Known rows, with every way that one mark hangs from another:
k760(k141(k73 k364 k755) k517): [-40.3   1.7 -15.5  39.3 -18.1  -2.4  -4.9 -12.0   1.8  -8.2   5.6  -7.0
 -19.3  -2.9  -1.1  22.9 -17.6   6.9 -33.9  31.9 -17.4]
k760(k141(k73 k364) k517(k755)): [-40.1   8.3   5.0  32.9 -16.0  -7.7   1.3 -18.6  -6.4 -11.3   6.7  -2.8
 -21.1  -4.2  -2.5  11.8 -26.2  16.9 -29.3  29.1 -18.8]
k760(k141(k364)): [-16.5 -13.7   0.0  16.7 -14.1 -10.0  -8.5  -9.4  -0.7 -15.3  13.0  -0.3
 -22.8  -5.8   5.0   5.3  -4.7   8.2  -8.8  20.9  -3.3]
k760(k141(k364 k755)): [-19.2  -9.1 -10.6  24.0 -19.5  -3.5  -9.6  -8.0   8.4 -12.4  10.8   0.5
 -21.9  -3.9   7.1  10.5  -7.4   4.5 -13.9  24.3  -3.4]
k760(k141): [-10.2 -15.8   0.8  12.8  -0.6  -4.0  -8.1  -2.9   5.3  -7.7   7.9  -1.6
  -9.8  -2.4   1.4   8.6  -5.3  10.4   0.1   0.1  -4.3]
k141(k73): [ -5.7   7.2 -11.9  12.8  -0.9   0.9  -1.0  -6.5  -5.1   9.7  -1.2  -4.6
   2.8  -3.2  -6.6   4.4  -5.1   0.0 -14.0   6.1 -14.0]
k141(k73 k364 k755(k517) k760): [ -5.3  25.2  -8.3  24.8 -39.3   2.1  -4.5 -20.4  -3.8  -3.5  10.9  -3.8
  -5.1 -12.4 -11.5  19.3  -7.1  -1.2 -24.6  56.3 -28.6]
k141(k73 k755): [ -8.6  12.5 -23.2  19.7  -5.7   8.4  -1.5  -5.6   5.6  12.6  -3.0  -4.3
   3.2  -0.6  -5.3   9.6  -8.3  -3.2 -20.5   8.2 -14.8]
k755(k141(k73 k760) k517): [  3.2   1.3   2.6  13.6 -19.4  -0.9  -9.2 -24.6  -7.6  -7.3  13.6 -13.5
   1.9 -19.1 -25.8  32.5   1.1   7.8  -3.9  37.1 -28.5]
k364(k141(k73(k517(k755)))): [-13.7   2.8  -3.7  19.2   3.0  -4.2  -0.3 -13.7  -4.0  12.9  -3.0  -0.4
  13.2   0.6 -10.1   1.3 -28.1  16.8 -24.5  -1.2 -16.5]
k141(k73 k364 k755 k760(k517)): [-28.6  30.3  -8.5  29.3 -33.5   2.1   0.7 -15.8  -3.2  -3.9   0.7  -4.9
 -11.1  -1.7  -8.9  16.3 -18.3   0.5 -31.6  49.5 -22.6]
k364(k141(k73 k755 k760(k517))): [-32.2  12.9 -14.6  33.9 -16.3   2.5   3.3  -6.9   1.1   3.4   5.8  -4.5
   0.2  10.0 -16.4  32.6 -21.8   4.3 -22.9  24.6 -23.2]
k364(k141(k73 k755 k760)): [-17.2   9.7 -20.9  31.7 -18.5   2.0  -0.6  -9.5   3.7   8.8   9.7  -0.7
   0.6   6.2 -15.4  24.3 -16.6   3.8 -18.4  22.7 -23.9]
k760(k517): [-15.2   4.1   7.2   1.1   2.7  -0.1   4.4   2.1  -3.5  -6.5  -3.7  -3.5
  -0.2   3.1  -1.4   8.1  -5.1   1.2  -4.8   2.1   0.8]
k364(k141): [-10.2 -15.2  -5.9   7.9   3.9  -7.0   3.6   3.3  -0.9  -0.3  10.7   1.8
  -1.3   8.2  -3.9  11.5  -2.1   2.9  -0.1  -3.5  -0.1]
k73(k141 k517): [ -2.0  -0.5  -2.3  -4.3  12.4  -4.6 -18.7  -7.4  -0.6   9.3  -8.7  -3.7
  18.8  -4.6  -1.8  -5.9  -7.5   5.2 -16.6  -5.2  15.8]
k73(k141(k755)): [-10.5   4.0 -18.2   6.7   3.9   2.0 -10.2  -2.3   9.0   6.6   0.0   0.1
   7.6   2.1   0.5   6.6  -1.7  -5.6 -13.2  -1.1  14.3]
k73(k141(k364 k755) k517): [-12.4   5.9 -13.4   7.4  -6.9  -4.5 -20.1 -11.8   3.9   4.4  -5.5  -1.0
   7.8  -6.5   4.7  -4.1  -8.5  -0.5 -30.7  18.0  16.8]
k755(k141): [ -1.4 -16.9   1.0   1.5   1.3  -2.8  -6.7  -9.1   1.5  -9.4   5.0  -6.2
  -3.9  -8.7  -8.5  14.4   6.3   4.0   6.5   4.4   0.2]

Rows:
[-29.8   6.9   5.7  20.0 -14.6  -7.0   2.8 -22.9 -11.1 -13.2   5.1  -8.1
 -15.1 -10.7 -12.7  17.4 -13.6  11.3 -22.6  32.5 -15.6] -> k760(k517(k755(k141(k73 k364))))
[-21.1   5.7   3.2  18.5 -14.7  -1.7  -5.0 -19.8  -6.4  -7.5   3.2 -14.0
  -3.5  -8.4 -23.6  30.6  -9.8  10.5 -10.4  30.0 -22.9] -> k755(k141(k73 k760(k517)))
[ -1.3   1.8   1.2  13.4 -12.3  -0.7 -18.9 -27.2  -3.7   2.1  -3.7 -13.9
   8.8 -17.4 -22.4  13.1 -13.3  15.9 -13.8  24.7 -22.5] -> k755(k141(k73(k517) k760))
[ -6.0   4.9 -13.5   4.1   6.1   2.9 -19.6  -6.5   8.8  11.8 -11.0  -2.9
  19.6  -3.2   0.3  -0.6 -10.7   0.8 -22.0  -3.2  15.5] -> k73(k141(k755) k517)
[-10.7  -8.8  -6.1  22.0   2.2  -2.2 -16.7 -15.3  -0.6   7.0  -4.9 -10.1
   3.8 -10.3  -5.6   5.2 -18.5  16.9 -23.5   4.2 -17.1] -> k760(k141(k73(k517)))
[ -6.4  -5.2  14.9   2.0 -12.2  -8.1 -10.4 -24.5  -2.3 -13.3  -0.6  -2.5
  -5.2 -17.1  -3.2  -3.3 -13.2  16.5 -12.0  22.2  -0.6] -> k73(k517(k755(k141(k364))))
[ -7.4   4.5   0.6  16.7 -26.2  -6.9 -18.5 -31.8  -8.9  -4.3   1.2 -12.3
  -3.9 -20.9 -18.4  10.6 -11.2  14.2 -22.5  46.0 -20.9] -> k755(k141(k73(k517) k364 k760))
[-20.1   3.4   2.7  26.8 -14.3  -7.1 -12.5 -25.7  -3.6  -1.4  -0.3  -2.8
  -9.0 -14.4  -0.7  -4.8 -29.9  22.1 -33.1  23.9 -18.7] -> k760(k141(k73(k517(k755)) k364))
[-15.9  25.5  23.4   7.1 -15.7   2.8   8.1 -10.7  -1.8 -10.3  -1.9   2.8
  -0.9   2.8  -6.4   4.1 -24.3  12.3  -3.9  18.9 -11.9] -> k141(k760(k517(k755)))
[-12.1   5.4  -4.0  20.6 -29.4  -8.5 -10.5 -27.1  -8.8  -8.5  12.8  -8.7
 -16.1 -15.9 -18.4  17.7  -2.7   8.3 -14.2  48.4 -22.9] -> k755(k141(k73 k364 k760))
[-11.0  18.2  -5.9  10.9 -22.6  -3.3 -23.0 -18.6   4.2   0.9  -2.3   0.0
   5.8  -7.1  -1.6  -1.6 -16.0   2.9 -28.1  36.2   6.5] -> k73(k141(k364 k755 k760) k517)
[-34.3  -0.2  17.5  20.2 -14.5  -8.5   1.9 -12.6  -2.3 -22.1   7.3   2.2
 -23.4  -1.6   5.0   6.3 -22.6  17.0 -15.2  23.3  -4.8] -> k760(k141(k364) k517(k755))
[  1.7 -15.1   7.8   2.9 -16.7 -10.6  -6.5 -15.9  -7.9 -21.4  17.4  -7.0
 -11.0 -18.8  -7.7  22.2  13.6   1.6   0.3  33.5  -3.9] -> k755(k141(k364) k517)
[-24.2   1.1   8.7  13.8  -9.8  -6.2   5.5  -1.2  -2.9  -9.0   9.4  -0.6
  -2.8  11.5 -12.5  22.2 -14.0   8.8  -2.4  15.3  -8.5] -> k364(k141(k760(k517)))
[-16.0  -2.7 -15.1  34.7 -23.5  -1.7  -9.0 -17.4  -0.2  -8.4  16.1  -6.4
 -14.0 -13.6  -2.9  25.5  -6.8   4.1 -26.3  38.1 -23.7] -> k760(k141(k73 k364 k755(k517)))
[-18.7  -3.7 -28.7  28.1  -2.5   1.0   1.9  -2.3   4.0  11.9   6.6  -1.8
   1.4   7.2  -9.4  21.4  -9.9  -0.4 -20.4   4.7 -14.9] -> k364(k141(k73 k755))
[ -7.4  24.0 -15.8  23.2 -21.6   9.6  -3.8 -12.9   4.5   9.2  -0.5  -3.8
   1.5  -1.8 -11.3  12.1 -14.7   1.0 -16.8  26.6 -25.1] -> k141(k73 k755 k760)
[ -3.0   0.4  -3.1  16.9 -20.6  -0.1   0.1  -4.9   3.6  -7.2  17.8   1.0
   4.0   1.7 -12.1  30.6  -6.9   3.0  -1.5  25.0 -16.1] -> k364(k141(k755(k517) k760))
[ -1.2   3.8 -11.4   5.1  -0.2   1.5 -11.2  -3.6   4.5   1.7   6.4  -2.7
  13.9  -5.2  -3.2  17.6   3.0  -6.9 -12.0   8.6   9.4] -> k73(k141(k755(k517)))
[ -3.2   4.6   2.8  18.1 -32.7  -8.3 -10.4 -29.1 -12.9 -13.8  19.0 -11.4
  -9.8 -23.6 -22.8  28.4   1.8   7.2 -11.3  58.1 -27.0] -> k755(k141(k73 k364 k760) k517)
[ -8.8  -7.1  -6.5  13.2 -10.9  -8.1 -16.0 -24.6  -8.6  -1.4  -1.6 -13.1
  -3.1 -20.2 -11.8   7.8  -5.1  10.4 -25.5  28.6 -11.8] -> k755(k141(k73(k517) k364))
[-22.7  27.5  23.8  10.5 -30.3  -4.6   8.0 -15.8  -6.6 -16.8   2.9   4.7
 -14.6  -0.2  -3.3   0.7 -23.5  10.8 -12.7  39.8 -10.6] -> k141(k364 k760(k517(k755)))
[ -6.6  -2.7   8.3   8.2 -29.2  -9.3 -10.1 -21.0  -3.7 -18.5  13.5  -4.2
 -18.5 -12.7 -11.4  13.5   1.3   7.7   1.2  42.1  -9.1] -> k755(k141(k364 k760))
